In the rows, zero is written as 128.
Known rows, with every step that occurs
buga/tovo: [135  95  97 150 135 134 111 149 151 100 139 133 108 110 122 125 123 104
 106 126 104 116 102  91 126 127 137 129 126 148 147 136 138 105 165 103
 137 115 143 154 103 121]
kazot/tovo: [136 103  97 165 115 142 152 120 151 127 137 137 101 116 126 172  94 105
 123 126  94 140 115 118 116 116 139 120 109 133 150  94 137 119 120 119
 155  93  98 107 114 115]
dakodi/tovo/buga: [114 113 106 162 103 129 104 156 134 160 131  71 125 142  97 160 132  95
 106 160 127 110 132 127 136  64 154 100  99 119 127 115 138 140 121 102
 162 102 156 113 131 137]
toza/duve/buga/vizo/dipinad: [144  99 105 124  98 183 127 100 135 180 134 171 155 110 112 144 139 115
 141 129  94  94 185 137 140 109 104  83  85 128  48 166 152 132  64 121
 141 154  97 136 101  71]
tovo/dakodi: [113 124 120 167 115 158 163 159 146 148 146 127 146 144 139 156 119  97
 159 150 140 131 146 145  92  90 103 111 133 144 165 124 147 123 147 112
 180 144 117 123 111 122]
runos/dudi/vizo/mitofam: [149 103  57 156  69 123 147 101  86 153 119 168 155 121  92 195  94  85
 113 153 119 126 157 172  89  82 118   9 150 147 106 128 124 114 115 136
 163 124  76 135 116 140]
dipinad/vizo: [110 119 132 172 133 121 134 101 113 132 123 132 136 115 107 185 135 111
 147 117 108 134 131 120 113 153 133  99 129 148 130  84 143 104 136 130
 180 111 110 108  84 119]
mitofam/runos/dudi/vizo/buga/rudiz: [137  81  67 175  62 168 134 111  62 138 135 200  70 132  87 172 103 128
 129 152 102 191 179 125  91  93  71  70 136 182 147 100 130 122 115 130
 148 151  92 146  42 147]
duve/buga/tovo/dakodi: [ 84  77 142 155 138 148 155 170 163 135 134  95 142 107 140 147 146  76
 126 167 134 122 142 100  87  68 111 113 112 171 144 168 137 116 163 107
 139 135 119 148  88  72]
mitofam/runos/dudi: [143 110  53 188  69 131 145 126 101 140 149 135 127 123  88 158  91 108
 159 164  95 151 158 154  96  89  83  95 123 157 118  87 115 126 157 115
 123 138 113 153  75 151]
rudiz/buga/tovo/dakodi: [107  67 107 163 179 133 137 171 174 135 131 128 119 123 143 138 127  84
 130 156 151 113 102  99  97  92  74 111 127 154 187 104 190 136 164  97
 174 140 139 158  77 112]
mitofam/runos: [145  98  72 184 108 137 129 142 130 130 155 147 109 121 104 144 115 111
 154 154  85 156 140 135 106 112  96 143 107 167 122  45 135 122 143 113
 132 130 128 139  91 177]
rudiz/buga/duve/toza: [148 116 144 160 141 117 136 143 160 137 160 170  81 153  98 149 131  60
 156 160 116 106 106 142 121 116  38 128 134 125 125 130 169 108 126 117
 157  84 130  96  97 102]
toza/duve/buga: [130  89 138 156 128 163 138 120 151 167 148 136 145 118 113 177 139  97
 143 151 108  80 168 123 126  90 105  98  76 152  86 157 147 116 104 104
 119 128 109 131 106 115]
toza/duve: [149 110 107 164 122 173 131 129 143 147 153 165 143 129 122 178 114 114
 138 136 109  99 147 124 128 107 118  97 106 128 123 130 159 114 116  91
 157 138 130 141 116 150]
dakodi/tovo/buga/duve/toza: [117 149 158 159  85 128 119 171 142 141 151 110  99 152  85 161 133  54
 119 185 129 101 113 139 132  48 114 120 123 106 122 159 134 118 138  96
 162  76 170  87 140  92]
mitofam/runos/dudi/vizo/buga/duve: [130 117  84 167  61 136 146 121  90 159 146 168  62 111  86 186 120 109
 154 181 111 205 154 153  98  89  43  52 145 158 165 146 132 105 132 124
 171 130 141 119  70 147]
dipinad/vizo/dudi/runos/mitofam: [155 171  72 189 141 137 114  94  93 126 101 109 100 105  79 227 115 102
 191 126 170 155 109  95 124 168 133 104 122 148 141  50 165 124 114 117
 133 131 127 134  52  86]
mitofam/runos/buga/tovo: [127  78  94 207 123 144  96 144 128 119 145 140 113  84  95 141 116 107
 108 169 102 156 106  76 121 132 122 145  95 158 111  85 136 151 205 114
 111 128 152 174  82 158]
dakodi/tovo/buga/pizez: [101 104 102 148  99 161  81 130 115 128 161  68 121 154  84 174 164 105
  93 165 103  81 153 103 118  69 180 115 105 105 118 158 116 158 125 107
 166 122 156  95 124 119]
dipinad/vizo/mitofam: [124 111 122 141 128 115 136  91 108 140 120 144 176 117 111 207 119 112
 124 134 112 122 124 165  93 130 134  81 135 143  88  72 150 106 125 144
 180 139 106 141 114 119]
dudi/runos: [159 128  80 146 140 133 129 128 131 128 149 122  93 119  96 174  93  98
 133 127 145 130 133 121 142 110  99 117 123 154 155 108 152 121 105 119
 107 106 105 142  78 154]
mitofam/runos/dudi/vizo: [141  95  52 208  67 131 150 118  83 141 131 166 105 105  83 179  99  85
 154 158  99 175 161 131  93  86  87  60 134 169 141  97 113 122 138 116
 131 118  89 112  68 174]
mitofam/runos/dudi/vizo/dipinad: [154 109  20 182  39 112 172 115  84 171 103 179 145  98  62 177  83  71
 171 163  94 176 180 170 120 108  86  45 139 156 119  65 111 132  99 109
 149 131  91 113  70 157]
dudi/vizo/buga: [127 102 118 168 115 140 126 125 117 166 135 168  74 130 106 192 134 118
 135 117 108 159 136 117 121 123 102  70 123 146 158 132 170 111  95 138
 191 115 119  99 100 172]
runos/buga/tovo/dakodi: [ 97 100 144 196 130 162 130 157 146 129 144 127 158 108 129 158 120  96
 103 169 155 136 116  89 106  99 128 112 118 144 155 150 138 153 212 112
 169 140 138 156 100 107]
runos/dudi: [139 126  71 168  77 122 140 113 108 137 142 116 146 137  99 150  99 104
 140 138 104 120 160 154 108 105  99  72 132 129 124 135 118 111 141 120
 145 122 100 136  88 117]
runos/mitofam: [162 138  82 208 131 132 119 144 136 111 135 142 121 139 111 148 125 117
 168 139 120 137 121 109 107 131 139 131 110 142 122 118 134 143 138 117
 144 140 119 148 117 126]
tuvan/kazot: [128 116  80 130 115 149 134 138 125 128 142 102 136 157 115 157 122 123
 110 118  99 161 140 129 124 155 114 117 115 126 135 129 125 105 143  94
 145 122 135 107  91 144]
dakodi/tovo: [142 134  98 186 117 137  97 139 131 142 139 118 123 142 108 171 137 105
 113 124 116 100 135 147 122 113 142 127 113 140 122 100 113 130 125  94
 157 123 124 110 129 129]
runos/dudi/vizo/dipinad: [145 131  46 159  43 118 167 108  90 168  98 175 164 115  74 173  95  74
 155 132 116 147 180 168 135 123 108  27 147 125 121 119 116 122  87 110
 172 114  81 102  82 123]
tuvan/kazot/tovo: [129 103  61 132 108 152 166 134 142 125 134 107 119 135 130 187  92 117
  89 120  86 187 110 110 121 141 130 122 105 110 145 115 124 106 135  87
 139  96 116  90  99 118]
toza/duve/buga/tovo: [122  57 130 147 145 163 122 137 164 136 141 140 131  90 121 156 141  91
 109 144 103  77 135  81 123  89 124 106  85 154 107 179 147 108 135  85
 110 129 135 159  96  97]
vizo/mitofam: [152 107  95 139 112 131 130 126 134 142 141 146 156 138 107 167 106 110
 119 145 109 106 134 173 102 112 129  95 125 142  88  99 154 111 121 135
 154 141 109 155 142 143]
duve/buga/pizez: [110  77 130 143 118 163 110  95 123 119 169  99 121 139  89 159 177  98
 132 151  76  83 183 101  94 120 134 130  95 140  75 181 105 138 118 134
 123 123  90 100  98  97]
runos/dudi/vizo: [140 112  73 178  76 124 143 102  86 145 122 161 124 122  96 176 110  86
 140 128 116 137 161 130 106 106 109  40 145 145 143 157 110 113 124 119
 154  99  81 104  83 139]
tovo/buga: [117 102 116 139 105 124 129 139 136 143 137  87 122 134 101 134 123 105
 139 169 119 129 129 117 133  83 127  94 108 119 145 118 163 120 131 130
 156  93 151 125 116 144]
getago/toza/duve/buga/vizo/dudi: [122 104 113 163 116 251  83  81  97 177 134 151 141 123 121 194 152 128
 158 143 129  98 172 132  84 110  92 104  68 126  88 162 162  94  85 166
 120 163  94 114 108  52]
vizo/dudi/runos/buga: [155 144  88 175 110 169 102  87 108 175 135 108 114 117  63 197 102  95
 142 151 164 134 130 115 161 162 115 107  96 137 114  93 164 134 119 128
 103 107 124 132  74 120]
getago/toza/duve: [132 118 100 196 128 201 115 127 125 146 138 180 164 134 130 202 109 117
 139 144 138 107 150 151  92 101 101 118  98 117 139 125 157 109 117 127
 145 156 104 123 134 141]
getago/toza/duve/buga/vizo: [121  87 126 177 135 228  84 102 109 157 145 168 142 116 136 185 145 130
 126 143 129  91 170 126  80  77  89 111  80 127  88 190 145 118  97 174
 120 155  75 129 114  86]
tovo/buga/rudiz: [124  92 116 130  98 165 126 134 117 110 141 118 113 149 107 103 121 113
 121 170 133 125 142  99 122  95 131 116 117 142 144 122 148 120 121 126
 141 109 126 146  92 108]
dudi/vizo: [135 105  99 172 117 140 131 122 117 138 131 171 102 117 110 171 133  89
 143 119 112 147 136 111 114 134 124  83 129 152 153 130 138 109 113 117
 162  89  97  90  95 161]
toza/duve/buga/vizo/dudi/runos: [159 103  93 116 125 223  96  81 112 174 148 129  78  99 108 183 134 116
 149 132 148  93 175  97 142 102  95  81  82 153  90 165 181 114  63 125
  79 133 107 133  64  66]
kazot/tuvan: [150 106 112 166 106 132 141 138 137 137 138 109 110 152 122 100 109 101
 132 120  78  97 139 141 156 134 147 119 104 125 133  83 145 127 124 106
 114 124 120 134  97 139]
rudiz/buga/vizo/dudi/runos: [175 102  56 121 161 165  75  88 114 163 141 124  51 123  97 152 122 115
 149 124 150 118 120 100 150 145  66  95 114 148 142  77 205 126  77 143
 120 120 114 138  50  87]
getago/toza/duve/buga: [112  90 124 193 135 198 125 118 129 162 132 151 167 125 113 214 132 102
 144 162 138  86 170 152  91  84  87 119  76 131 104 152 147 116  91 148
 115 148  87 121 125 114]

Rows
[117 142 125 160 114 141 119  76  95 158 111 116 135 118  91 205 146 107
 172 108 109 132 132 129 120 186 141  92 120 142 123  48 155  80 121 121
 176 116 124  94  74  85] | dipinad/vizo/dudi
[129  92  97 163 120 119 140 102 102 138 125 155 149  97  96 222 112 106
 143 150  99 158 123 164  79 111 117  97 131 171  81  14 148 116 136 136
 157 151 116 154  98 154] | dipinad/vizo/mitofam/runos
[122 109 102 145 106 152  65 141 116 150 148  90  99 132 117 137 147 132
  89 136 119 110 129 102 129  59 145  93 103 117 118 146 140 144 123 135
 164 110 146 120 125 104] | dakodi/tovo/buga/vizo
[162 146  71 137 121 165 123 110 115 155 140 106  89 123  87 181 100  92
 161 133 149 130 140 124 147 143 107 111 120 148 144  85 165 101  98 112
 107 114 122 126  73 114] | vizo/dudi/runos
[133  83  68 139  86 159  76 143 102 157 143 112 114 120 107 158 122 132
  71 181 101 128 124 145  92  21 129  89 104 143  72  75 146 153 129 140
 150 148 159 165 140 135] | dakodi/tovo/buga/vizo/mitofam/runos
[182 159  44 184 131 159 110 124 118 131 120 115  85 124  83 181 102  98
 188 140 169 154 123 100 130 151 122 125 113 142 137  82 169 129 107 111
 104 139 130 153  77  98] | vizo/dudi/runos/mitofam
[110  97  87 158  80 156 115  85  71 140 151 149  82 143  78 209 140 121
 122 134  82 136 188 111  98 102 112  41 140 122 132 202 126 132 113 136
 189 135 101  96  80 130] | runos/dudi/vizo/buga/pizez
[121  91 113 138 136 135 102 152 145 130 146 128  87 119 118 154 130 138
  97 117  93 134 113  97 128 121 112 111 116 140 159 135 169 104 152 123
 171 137 168 163  99 127] | vizo/buga/tovo
[134  68  84 178 118 150  99 135 129 126 145 152 146  87  92 158 104 105
  84 187 112 147 101 116 106 107 128 115 102 161  72  77 139 152 198 125
 117 146 146 206 116 161] | vizo/mitofam/runos/buga/tovo
[113 134 112 170 127 185  83  33  68 133 141 103 114 101  46 246 145 104
 140 138 148 126 149  80 139 182 154 101 112 125 109 116 142 147 130 141
 128 121 112  98  50  87] | dipinad/vizo/dudi/runos/buga/pizez
[142 119 123 193  99 163 117 120 124 139 166 141 109 103  85 150 137 106
 142 204 120 174 129 131 115 137  87 141  98 150 112 111 115 140 182 125
 136 123 153 134  96 146] | mitofam/runos/buga/duve
[155 111  78 183  73 160 101 100  99 163 138 176 137 102  84 133 115 129
 136 153  90 160 150 138 137 149  98 113  93 139  61  75 135 172 136 147
 144 153 115 151  88 133] | mitofam/runos/buga/vizo/dipinad
[136 153  96 145 131 132 126  75  94 157 118 108 104 106  80 219 115  99
 167 114 155 149 125 114 138 169 118  98 134 156 151  49 169  91  94 120
 132 112 118 106  44  96] | dipinad/vizo/dudi/runos
[144 144 144 160  99 140 141 145 150 121 163 175  94 149 110 150 124  65
 150 152 106 120 123 145 110 112  81 132 142 134 117 161 130  90 148 108
 152  91 134  96 119  99] | buga/duve/toza
[137 107 121 143 119 179 118 123 119 122 150 166  86 162 116 129 124 149
 110 124 110 139 154 129 121 134  98 131 120 150 140 120 157 110 106 134
 161 155 118 154  93 110] | vizo/buga/rudiz
[154  75  67 173 101 144 144 129 106 140 131 196 114 108  99 193 107  85
 133 164  96 161 133 149  85  93 112  79 130 181 106  56 145 124 116 129
 144 131 101 138 107 198] | dudi/vizo/mitofam/runos
[136  76  92 149 163 150  97 104 136 116 169 127  98 152  97 149 158 104
 129 146  90  84 137 104 111 138 102 121 113 118 122 125 158 154 119 128
 161 127 111 108  85 131] | rudiz/buga/pizez
[131 102  93 163  76 160 133 105  73 135 129 192  89 147  94 165 106 121
 118 127 121 162 177 121 107 107  85  52 144 157 153 159 131 108 100 138
 167 136  81 130  63 112] | runos/dudi/vizo/buga/rudiz
[159 164 104 148 110 179 110  92 113 160 152 102  98 104  67 176 124  92
 150 177 183 151 129 132 157 167 100 113 110 131 129 144 148 119 133 121
 112 106 142 125  83  90] | vizo/dudi/runos/buga/duve
[123 105 109 148  98 161  92 150 115 122 134 103 115 154 102 127 131 110
  82 164 139 102 140 111 131  75 151 128 110 137 131 123 126 134 111  99
 144 124 134 128 112 100] | dakodi/tovo/buga/rudiz
[150 102 112 159 116 176  77  90 101 146 153 159 152 122 115 141 126 144
  80 138 121 112 130 134 109 120 133  78 105 128  46 140 143 149 152 181
 158 143  99 169 141 118] | runos/buga/vizo/mitofam
[123  83 129 181 128 241 120 106 113 121 130 186 159 141 117 172 131 110
 122 164 148  85 186 138  81  94  95 137  77 149 104 165 134 111  87 143
 101 164  58 139  99  82] | getago/toza/duve/buga/rudiz
[131 108  85 100  75 140 115 127 118 163 127 116 140 120  97 106 119 122
 137 149 108 137 151 127 149 104 121  77 116 101 107 123 164 141  93 145
 179 115 139 130 110  97] | tovo/buga/vizo/dipinad
[148 106 113 136 165 127 125 127 158 135 150 136  91 138 112 130 147  92
 148 172 137 124 108 145 125 139  55 114 119 132 155 130 164 114 126 115
 168 110 135 111  93 116] | rudiz/buga/duve
[134  74 134 145 120 211 130 108 131 121 149 173 133 139 120 140 139 107
 122 155 112  78 180 107 119 103 113 121  88 166  87 160 133 111  89  98
 103 146  84 150  83  84] | toza/duve/buga/rudiz
[138 105 102 122  87 149 122 106 121 169 127 134 148 114  97 126 148 110
 151 123  91 118 177 146 133 137  99  96  95 140  61 139 128 132  80 156
 138 129  83 127 102  65] | duve/buga/vizo/dipinad
[163  69  81 120 163 145  90 102 125 149 143 158 117 137 125 130 130 131
 101 132 111  93 116 145 103 109  79  77 118 133  88  96 189 135 104 169
 169 143  95 163 113 114] | rudiz/buga/vizo/mitofam
[191 149  41 165 130 189  75 112 101 118 136 130  59 120 108 154 111 134
 169 120 155 152 124  76 117 140 122 115 115 141 128 122 166 134 113 140
 110 139 117 158  76  70] | buga/vizo/dudi/runos/mitofam
[108 106 150 148 132 158 113  89  93 125 129 162  99 141 108 182 134 150
 120 111 109 149 144 118 111 158 106 116 133 157 138  97 158 100 112 142
 187 146 111 135  64  95] | dipinad/vizo/buga/rudiz
[153  91  62 153 100 148 136 134 124 140 147 157 141 121  97 169 100 108
 131 171  95 143 134 173  88  95 103 109 115 168  85  39 149 123 128 129
 131 158 124 176 120 174] | vizo/mitofam/runos
[134  62  87 194  97 187 104  82  80 125 157 186 127 106  67 216 137  95
 100 190  93 148 152 105  84 111 151  83 113 149  58 118 115 176 146 146
 146 145  97 129 114 183] | dudi/vizo/mitofam/runos/buga/pizez
[126 100  66 164  79 108 149  87  74 149 118 146 174 102  80 222  90 108
 141 165 101 150 143 185  68  87 101  52 139 162  85  40 125 116 149 137
 160 154 102 169  77 135] | dipinad/vizo/mitofam/runos/dudi
[163  60  29 145 116 135 105  99  91 158 145 162 114 125 105 141  95 127
 115 167  99 129 130 168  76  68  33  58 120 158  69  68 161 147 132 165
 138 169  96 193  84 125] | rudiz/buga/vizo/mitofam/runos/dudi
[120  78 109 157 139 141 103 143 130 135 128 166  60 106 118 174 136 111
 101 110 105 155 108  74 125 120 113  77 129 155 172 148 169 104 129 122
 175 110 141 130  83 148] | dudi/vizo/buga/tovo
[155 101  39 160  67 130 152 119  97 148 142 149 158 124  82 176  77 105
 130 181  98 137 153 190  76  70  89  71 124 154  76  72 126 123 145 130
 132 164 109 182 105 154] | vizo/mitofam/runos/dudi
[172 136  45 148 113 169  74 119 101 136 128  86  56 115  95 145 112 126
 167 155 165 162 114  62 136  95 130  90 110 118 131 123 191 145 102 149
 112 116 156 153  75  71] | tovo/buga/vizo/dudi/runos/mitofam
[116  88 104 153  97 130 162 132 148 142 131  88 106 110 113 154  93 101
 117 164 108 149 102  98 130  68 145  96 100 107 153  92 161 127 115 125
 161  68 134 107 119 116] | kazot/tovo/buga
[141 102 123 134 107 222  94  80 118 180 147 141 120 118 120 158 170 127
 153 125 100  93 170  97 125 119 114  84  72 143  62 165 163  94  95 124
 120 144 115 122  91  52] | toza/duve/buga/vizo/dudi
[ 77  77 136 197 145 213 145 166 152 142 124 140 177 105 151 204 128  81
 128 182 169 100 150 121  60  33  99 110  96 145 160 186 158 118 145 121
 136 178 109 149 111  75] | getago/toza/duve/buga/tovo/dakodi
[165 133  68 150 108 158  97  91 101 160 133 157 131  98  76 159  94 114
 118 131 151 143 157 120 173 144 107  93 107 118  86 125 152 169  97 150
 120 128  93 155  85 112] | dudi/runos/buga/vizo/dipinad
[150  62  95 188  92 192 112  98  75 116 132 226 126 109  82 168 107 100
  99 188 131 163 144 117  96 117 123  96 113 192  76  80 124 155 134 142
 126 143  74 160  95 163] | dudi/vizo/mitofam/runos/buga/rudiz
[117  79 106 137  99 158 122 121 131 135 144 102  81 100 137 132 101 135
 101 145  96 150 110  69 122  62 141  88 105 100 137 133 160 135 115 151
 165  76 126 113 117  92] | kazot/tovo/buga/vizo
[134  80 138 142 123 194 101 105 130 155 160 154 120 114 130 147 152 130
 126 130  96  85 170 102 115  90 107  94  81 140  71 201 152 123 102 131
 124 133  95 133 101  94] | toza/duve/buga/vizo
[152 153 147 183 117 142 129 127 136 132 170 166  87 126  72 183  93  55
 132 175 166 127 120 120 149 111  76 130 132 123 125 166 137 130 154 126
 102  77 122 119  94 119] | dudi/runos/buga/duve/toza
[163  86  36 151  66 156 112 105  78 140 154 162 137 115 112 145  90 137
 118 157  87 144 155 174  70  65  87  63 132 152  63 105 128 131 146 159
 136 170  96 197 104 124] | buga/vizo/mitofam/runos/dudi
[159 180 135 169  94 169 128 104 122 156 158 150  80 129  62 189 106  53
 160 175 165 126 125 124 155 142  86 125 120 126 110 136 156 111 134 119
 102  81 139 108  89  82] | vizo/dudi/runos/buga/duve/toza
[148  93  85 146 114 139 136 117 113 142 128 182 135 122 110 198 121  87
 118 139 111 133 130 149  98 108 139  59 137 156 111 113 146 108 101 134
 166 118  92 123 133 164] | dudi/vizo/mitofam
[131  95  74 189  67 125 137 116  82 172 134 161  74 117  84 200 102 115
 151 150  94 188 162 135 105  82  61  52 130 161 147 103 149 122 118 136
 165 135 118 127  65 180] | mitofam/runos/dudi/vizo/buga
[147  68 117 114 126 199 110  99 126 161 155 169 151 115 131 160 144 127
  95 144 104  68 164 138  96  61 113  64  88 146  34 181 157 121  95 146
 127 162  93 170 132  89] | toza/duve/buga/vizo/mitofam
[132 137 137 128 118 148 121 130 142 153 160 126  82 141 111 153 149 136
 135 154 119 154 133 158 122 130  74 110 127 127 153 155 158  93 127 129
 193 134 166 126 112 117] | vizo/buga/duve
